Each row was made from one path, in order. Every step used is in the known rows, and no mark comes twice. Write each row's path.
Known rows
lemi, fumi, gudosi, tada: [ 16 -17   1 -20  -8   0   1 -23 -10  -3 -11   7 -16  -5  38  -8 -10  23
 -10  23  10   5 -11  44  23  14  -4  -1 -22 -19   0 -14  36   9]
voma, gudosi: [-20 -12 -16 -13 -24  20   0  -2   8  -1  43  41 -17 -12  11 -15  20  18
  20  -4   2   3  -5   2 -14 -20   1 -16  -8 -20  10  -6   7 -21]
voma, gudosi, fumi, lemi, voso: [-21 -15   8  -9 -34  37 -19   2  10  10  31  54  25   7  22  32  12  19
  22  36   9  29  -1   4  -7 -19  42 -34  13 -34  28  21  22   0]
fize, voso, lemi, fumi, gudosi: [ 15 -17  18 -27 -12  31  -1 -10 -10 -14  17  18 -32  -5  44  21 -10   0
   9  46  21  26 -34  18  27  14 -17 -19 -25  -8  -5   4  10  -5]
zepavo, vitam, molig, tada, gudosi, fumi: [ 40 -14  38 -14  20  10  -3  26  -8  14  30  49 -26 -10   3  10  28 -33
  -2 -41   8   0   2 -13 -33   3  18   2 -15 -24  10  -2  13   5]
kelitu, diged, tada, molig, zepavo, fidez: [  8   1   7  20  -5   9  -8 -12  11 -26   7  24 -11   4  34 -58   5 -20
 -14 -22 -26 -42  17 -17   1  -9   1  29 -21 -12 -21 -22 -17 -11]
vitam, molig, tada, gudosi, fumi, lemi, voso: [ 17 -23  38 -26   2  33 -11  10 -12  -4  26  31  27  13   9  39   0 -19
   0 -23  16  19   4   9 -14  -9  38   0 -22 -18  20  33  19   8]
lemi, fumi: [ 20 -31   0 -14  -7  26  -9 -18  -8  -2  22  29 -35   9  25 -13 -12   2
   6  -2  13  12 -23   8  -2  -3 -20   0 -20  -3   3   8  21 -12]
voso, lemi, fumi, gudosi: [ 27 -13  22 -20 -13  24  -1 -12 -16   0  18  20 -30   3  46  17  -9   9
   1  15  20  15 -23  24  27  -1 -31 -14 -17 -17  -2  13   1   1]
voso, lemi, fumi, gudosi, tada, diged: [ 41   4  21 -18  -3  12   0 -21 -12   7 -10  15  -3  -1  43  14 -19  32
  13  14   0  -4 -38  20  26   9 -38 -17 -18 -25   3 -17   7  26]
diged, tada, gudosi, fumi, lemi, voso, fize: [ 27  -9  29  -3   3  34  -7  12  21  -6  19  12  23  36  24  57 -12 -21
  19 -52   2 -15  19  -5  14  -2  13 -24  -3  15  22  29  -4   1]
vitam, molig, zepavo: [  7 -15  21   2  -1  16 -12   7  -1 -12  38  31 -35 -19  20 -48  12  -8
  -4 -32  11 -15  -5  31 -34   1  -9  13 -30 -23  12   4  -4 -14]
fize, voso, lemi: [ -5 -13  23 -13 -12  25 -12  15   6 -16  50  18 -38  -8  23   8   9  -2
  28   6  18  17 -34   1   5   6  -8 -26 -21 -10   9  -9  -8 -23]
lemi, fumi, gudosi: [ 18 -21  -3 -19  -6  23   4 -29 -19  -5   9  25 -29  -4  39 -11 -12   2
  -7  13  13  19 -11  26  15   7 -20   1 -22  -4  -6   8  14  -6]
molig, tada, diged, kelitu: [ 17  -1 -23 -15  33  18  11 -10  -9  -5  20  29 -19 -13   8 -43 -22 -12
  25 -51 -20   2 -37  -3 -20 -16  -5  -6  -6 -10   9   5 -32   1]
vitam, molig, zepavo, fidez: [  9 -12  18  13  -6  24 -11   6   8 -19  54  26 -39 -35  33 -39  -7 -19
  -9 -24  16 -28  10  29 -37  25  -2  21 -17 -24   6 -10  -6 -14]
tada, gudosi, fumi, lemi, voso: [ -3 -17  34  -5  -2  38 -22   9  -7   4  25  28   2  14  14  45  -2   0
  19  -7   3  15  -1  -2   7  -7  29 -17  -7  -1  25  16  -1   3]
zepavo, vitam: [ 11 -11  11   8  -7  -1 -13  10   1   1  46  44 -62 -12  20 -17  24 -22
  15 -28  12   7 -18 -12 -19   3  -5   0  -1 -18   9 -13  -6 -28]
voso, lemi: [  7 -12  26  -6 -12  17  -7  11   2  -3  49  15 -37   7  25   6  11   4
  21 -23  14   6 -23  10   0 -11 -24 -20 -12 -16  11   2 -14 -21]
zepavo, fidez: [ -6 -12   3   7  -6  23  -4  -3   8 -14  57  17 -44 -17  29 -11 -10 -11
   5 -19  11  -6   5  14 -12  22  -9   3  -7 -13   3 -23  -5 -30]
kelitu, diged, tada: [ -4 -16   4   5 -36   7   5  -8   8 -13  26  19 -25   9  25 -25  26 -21
 -10 -25 -16 -16   7  15  14  -8 -16  10 -26  -9  -2   5   4 -31]
fidez, zepavo: [  4 -23   1  23  16  29 -13  -3   6   9  30  21 -38  -9  11 -20  18  24
  36 -16  10  21 -27  19 -17  -1 -21  -5  -3   2  -1 -21 -10 -54]
gudosi, fumi, lemi, voso, fize: [  3 -13  20   4  -1  41 -23   4  22   4  27  27  14  19  26  44 -29 -12
  24 -19  25  13   2  15  -3   4  26 -26   9 -19  25  17  -2 -15]
diged, kelitu, voma, gudosi, tada, molig: [-44  10 -32 -21 -25 -16  -8  -8  22  -4  -4  18  35  -5 -11 -39  24  50
  14 -19 -24 -25  -9  -6  -2  -9  21   2  13 -42   1 -10  -1  26]
kelitu, diged: [-15 -16   9   4 -22  16 -11  -6   0  -1  29  29 -33  -8  12 -25  14  -8
  -4  -6  -5  -4  -4  14   3  -8  -7  11 -24 -27   0  -8  -5 -35]
kelitu, voma, gudosi, fumi, lemi: [-32  -7  -8 -13 -66  31 -21   7  22   2  35  51  34   7   6  -1  36  15
  17  40  -1  30  -4  -1  -8 -11  14 -10  29 -37   4   2  15  -6]
gudosi, fumi: [  0 -17  18  -3  -4  27  -8   6   3  11  34  39 -19  -6  16   2  10   2
  11  -3   8  12  -3  16  -3   2   2 -24 -11 -13  13  -5  14  -6]
gudosi, tada, molig: [-14   1   3  -8  12 -14  -8  -7  -2 -15   4  17   2  10   0 -22   4  35
   8 -29   2 -14 -14  -1   3  -6   7  -3 -33 -20  -2 -35  14  -4]
diged, tada, gudosi: [ 17 -13   9 -10  -2   8  11   5  -2 -19  33   8 -27  12  14  -6  21 -10
   6 -63 -17 -20   8  -6  10  -6 -21   1 -30  26   5   7  -5 -11]
vitam, zepavo: [ -6 -33  17  -5   4  11  -6   4  11  -1  44  18 -43  18  34 -15  17   1
  10 -27  20  12 -17  17 -20  -9  -9 -16 -22  -6  22  -6 -17 -30]
voma, gudosi, tada: [-19  -8 -12 -18 -26  -1  -7   0  14  -2  21  25  -3  -6   9 -16  22  43
  16   5  -2 -11  -3  19  -8 -10  18 -22  -7 -36  14 -27  28  -6]
fidez, zepavo, vitam: [ 23 -17   7  38  13  14 -19   5  10  17  35  43 -65 -17  15 -23  36   0
  42 -13  13  21 -33  -5 -26   6 -15   0  13  -8   1 -31 -16 -50]
molig, zepavo: [  8 -15   7   3   7  18 -20   6  -4  -7  32  27 -50 -14  26 -57  10  -1
  18 -25   1   0 -15  10 -25 -16  -4  -1 -14 -12   7  -4 -17 -18]

Write each row's path
[ 13 -10  19 -24  19  32  -3  15 -11  -6  20  29  12  22   4  12   0 -13
  12  -3   0  25  -9 -11  -3 -28  26  -7  -9  -7   3  -7  -5  -4]	molig, tada, gudosi, fumi, lemi
[ -5 -29  19   9  -1  16  -3   3  23 -10  59  10 -44   4  45  -6  -5  -9
   2 -17  21   0   0  19 -24  17  -4  -8 -14  -8  16 -21 -22 -31]	vitam, zepavo, fidez
[-26  16 -23  -5 -41  38  -1   0  23   7  21  59  42 -11  -5  -6   7  15
  30  21 -26  11 -23 -18  -8 -10   6 -11  39 -31   9   2 -19  31]	tada, diged, kelitu, voma, gudosi, fumi, lemi
[ 27  -9  18  17   2   1 -27  16  -4   0  38  46 -76 -25  32 -61  27 -25
  19 -23   5  -2 -20 -18 -34 -10   2   5   2 -22   8 -13 -23 -21]	molig, zepavo, vitam
[ 13 -17  30  -4 -22  28  -8  10   2  -7  22  22  13  31  24  41  15 -13
   9 -25  -7   5  11  -4  16  -8  17 -18 -12  15  23  33   4  11]	diged, tada, gudosi, fumi, lemi, voso
[-12 -22  11   1 -31  21 -16  -7  -5 -18  39  20 -11   9  26   6  -5  -5
  15 -12  18  26 -15  13  -5  -4  17  -1  -7 -15  17  22  -3 -28]	fumi, lemi, voso
[ -2  10 -11  -2  14   0   8  -3   3  -1   7  17 -19 -21   4 -24 -20  19
  26 -34 -22 -25 -28  17   0  10  -4 -10  -6 -12  21 -20 -17  22]	gudosi, tada, diged, kelitu
[-17  20 -21  -7 -29  -8   6 -18   3  -9  -4   7   7 -38  18 -33   0  23
  12 -25 -27 -18 -19  30  12  29 -23  13   6 -28   3 -15 -19  25]	fumi, gudosi, tada, diged, kelitu, voma
[ 32   4  -4  -1  22  -1  17   6  -5  -3  31  53 -36 -29   4 -37  -6 -41
   8 -62  -5  -8 -32 -11 -42   6   0  15  -4 -30  11   9 -23  11]	zepavo, vitam, molig, tada, diged, kelitu
[  3  -5  31   3 -27  26   2  10   8  -6   9  29  11  30   7  22  16 -24
  -7   8 -26 -11  16  -6  30 -16  15   3 -14   0  -2   1   4  -2]	kelitu, diged, tada, gudosi, fumi, lemi
[-36  -6 -35 -17 -48  14  -2  -4  22   3  37  25  -5 -19   2 -35  26  18
  16 -18 -15  -6  -8   6 -11  -8  -1   1  27 -30   9  21 -12  -3]	diged, kelitu, voma, gudosi
[ 34 -23  26 -17  -4  28 -14  -5  -3   6  29  19 -35  16  36   9  -7   8
  13   4  18   9 -33   7   9 -12 -30 -18 -10  -9   8  15   5  -6]	voso, lemi, fumi
[ 39   3  15  -4  24 -21 -19 -15 -17   1 -35  38 -23  -3  37 -48   5  12
  -2  16  -1 -14 -20 -13   0  -5   9  13 -13 -32 -13 -27   9  30]	lemi, fumi, gudosi, tada, molig, zepavo, vitam
[  8 -23   5  -2   4  27 -22  -6  15   0  34  13 -23   0  29  17 -16  -4
  27 -69  24  -9  -2  17 -16   6  -4 -15  -8  -9  24  19  -8 -38]	lemi, voso, fize
[ 11  -9  33  -4  16  45 -23  12  11   9  20  20  17  23  12  64 -27 -10
  29 -37  14  -4  10  -5   5  -3  22 -20   4   0  23  13 -17  -5]	tada, gudosi, fumi, lemi, voso, fize
[ -3  -5  30  -6   7  33  -8  16  -5  -1  24  35  -1  17   1  29   2  -5
  13   6   0   9  -3  -7   9 -12  14  -9 -12   3   7 -12  -6  -2]	tada, gudosi, fumi, lemi
[ 24 -18  16 -28  30  31  -8  10 -14  11  22  26  -9   4   4   2   9   1
  15 -33  -5  11  -1  -9 -10 -22  11 -17 -17  -5   7  -5   4  -4]	molig, tada, gudosi, fumi
[ -2 -14   5   1  -7  28 -21  -3  16 -15  33  14  -1  17  25  25 -30 -19
  25 -40  27   7  -8  11 -11   0   8  -9   1 -14  19  20 -21 -33]	fumi, lemi, voso, fize
[ -1  14   9   4  20  -6  -7 -10  -5 -25  -6  11  -7 -26  38 -42 -14  24
  -1  -5  -3 -34  14  17   0  15  19  14 -20 -30 -15 -55  -7  13]	fumi, gudosi, tada, molig, zepavo, fidez
[ 12   1  19 -30  12   3  -6 -17 -10 -19 -20   8   9  10  31  19 -14  36
   5  45  11   5 -33   1  40   9  -1 -17 -37 -18 -14 -27  26  26]	fize, voso, lemi, fumi, gudosi, tada, molig
[ -7  18 -15  -3  11  -4  23 -13  -7  -6  -2  14 -11 -34  17 -21 -19  21
  14 -22 -23 -28 -17  36  18  17  -6  -6 -12 -21  10 -23 -19  31]	fumi, gudosi, tada, diged, kelitu
[ 20 -12  22 -30 -13  11  -6  -6  -2 -11   0   0 -17  -6  44  18 -10  22
   0  53  18  12 -28  32  38  21   0 -24 -26 -22   2 -17  30  16]	fize, voso, lemi, fumi, gudosi, tada
[-39  -3 -32 -18 -46  -7  -4   0  29   2  17  10  10 -22   4 -30  31  39
  13  -8 -22 -18  -5  21  -4   0  19  -5  27 -43  15   1   6  18]	diged, kelitu, voma, gudosi, tada
[  5 -12  26  -8  19  31 -10  15  -5  12  28  30 -19  -2   4  22  10   6
  14 -27  -6  -8   4  -3   2  -4   0 -16 -17   4  13 -13   1   1]	tada, gudosi, fumi
[-17  11  -1 -10   6 -19   5 -16 -15 -19  -8  14  10  -2  10 -14   3  37
   1 -14   4 -15  -1  17  17   4   4   2 -36 -23 -14 -40  11   2]	fumi, gudosi, tada, molig
[-16   7 -20  -5 -21  -3  -7  -8  16  -4  11   9   0 -23   4 -41   4  23
  22 -39 -30 -19 -30  12  -8  19 -17   8  12 -23  13 -13 -16  23]	gudosi, tada, diged, kelitu, voma
[  0  -4  -6  -6   1  -1  11  -9   0 -31  19  28  -2  26  10 -21  15   0
   4 -52  -7 -13  -6 -20   8 -14 -22  -1 -35  11  -9  -3   4 -11]	diged, tada, molig
[-27 -13 -25 -18 -60  16 -17  -5  17  -8  40  33  -4 -12   7 -31  43  21
  14 -13  -2  12  -8  -5 -20  -9 -15   4  12 -30   3   0   8 -29]	kelitu, voma, gudosi
[ 20 -12  23  -9   6  24   8  13   3  -2  27  25 -13  14  14  15  24  -6
   5 -39 -17 -18  15  -4  14  -6 -10 -19 -23  23  11   4  17   6]	diged, tada, gudosi, fumi
[ 36 -12  24 -14  12  -2  -2  16 -12  -8  34  37 -41 -11  -2 -11  23 -36
   1 -62  10  -6  -9 -16 -34  -5   3  21 -23 -19   4  -2   0 -17]	zepavo, vitam, molig, tada, gudosi
[-29  11 -28 -14  -8 -13 -20  -3  19  -4  -9  19  25 -17  -3 -80  28  51
  17 -13 -34 -36 -11 -10 -17 -21  25   6  22 -44   2  -9 -15  36]	diged, kelitu, voma, gudosi, tada, molig, zepavo
[ 32  11   9 -16  12   8  15 -19 -10  13 -14  11  -4 -13  38   9 -38  26
  13  10 -13 -21 -40  30  35   9 -25 -20  -4 -22   9  -4 -13  51]	voso, lemi, fumi, gudosi, tada, diged, kelitu
[ 28 -12  28 -25 -16   4  -4 -12  -9   4  -2  -1 -14   4  48  14  -6  30
  -2  22  14   0 -20  42  29   5 -15 -20 -18 -31   4  -5  22  17]	voso, lemi, fumi, gudosi, tada
[ 18 -21  26 -27   9  36 -23   8 -14   1  17  24  13  21  18  29  -4  -8
  17 -20   4  31  -5 -12  -5 -27  41 -11  -9 -13  17  26   4  -3]	molig, tada, gudosi, fumi, lemi, voso
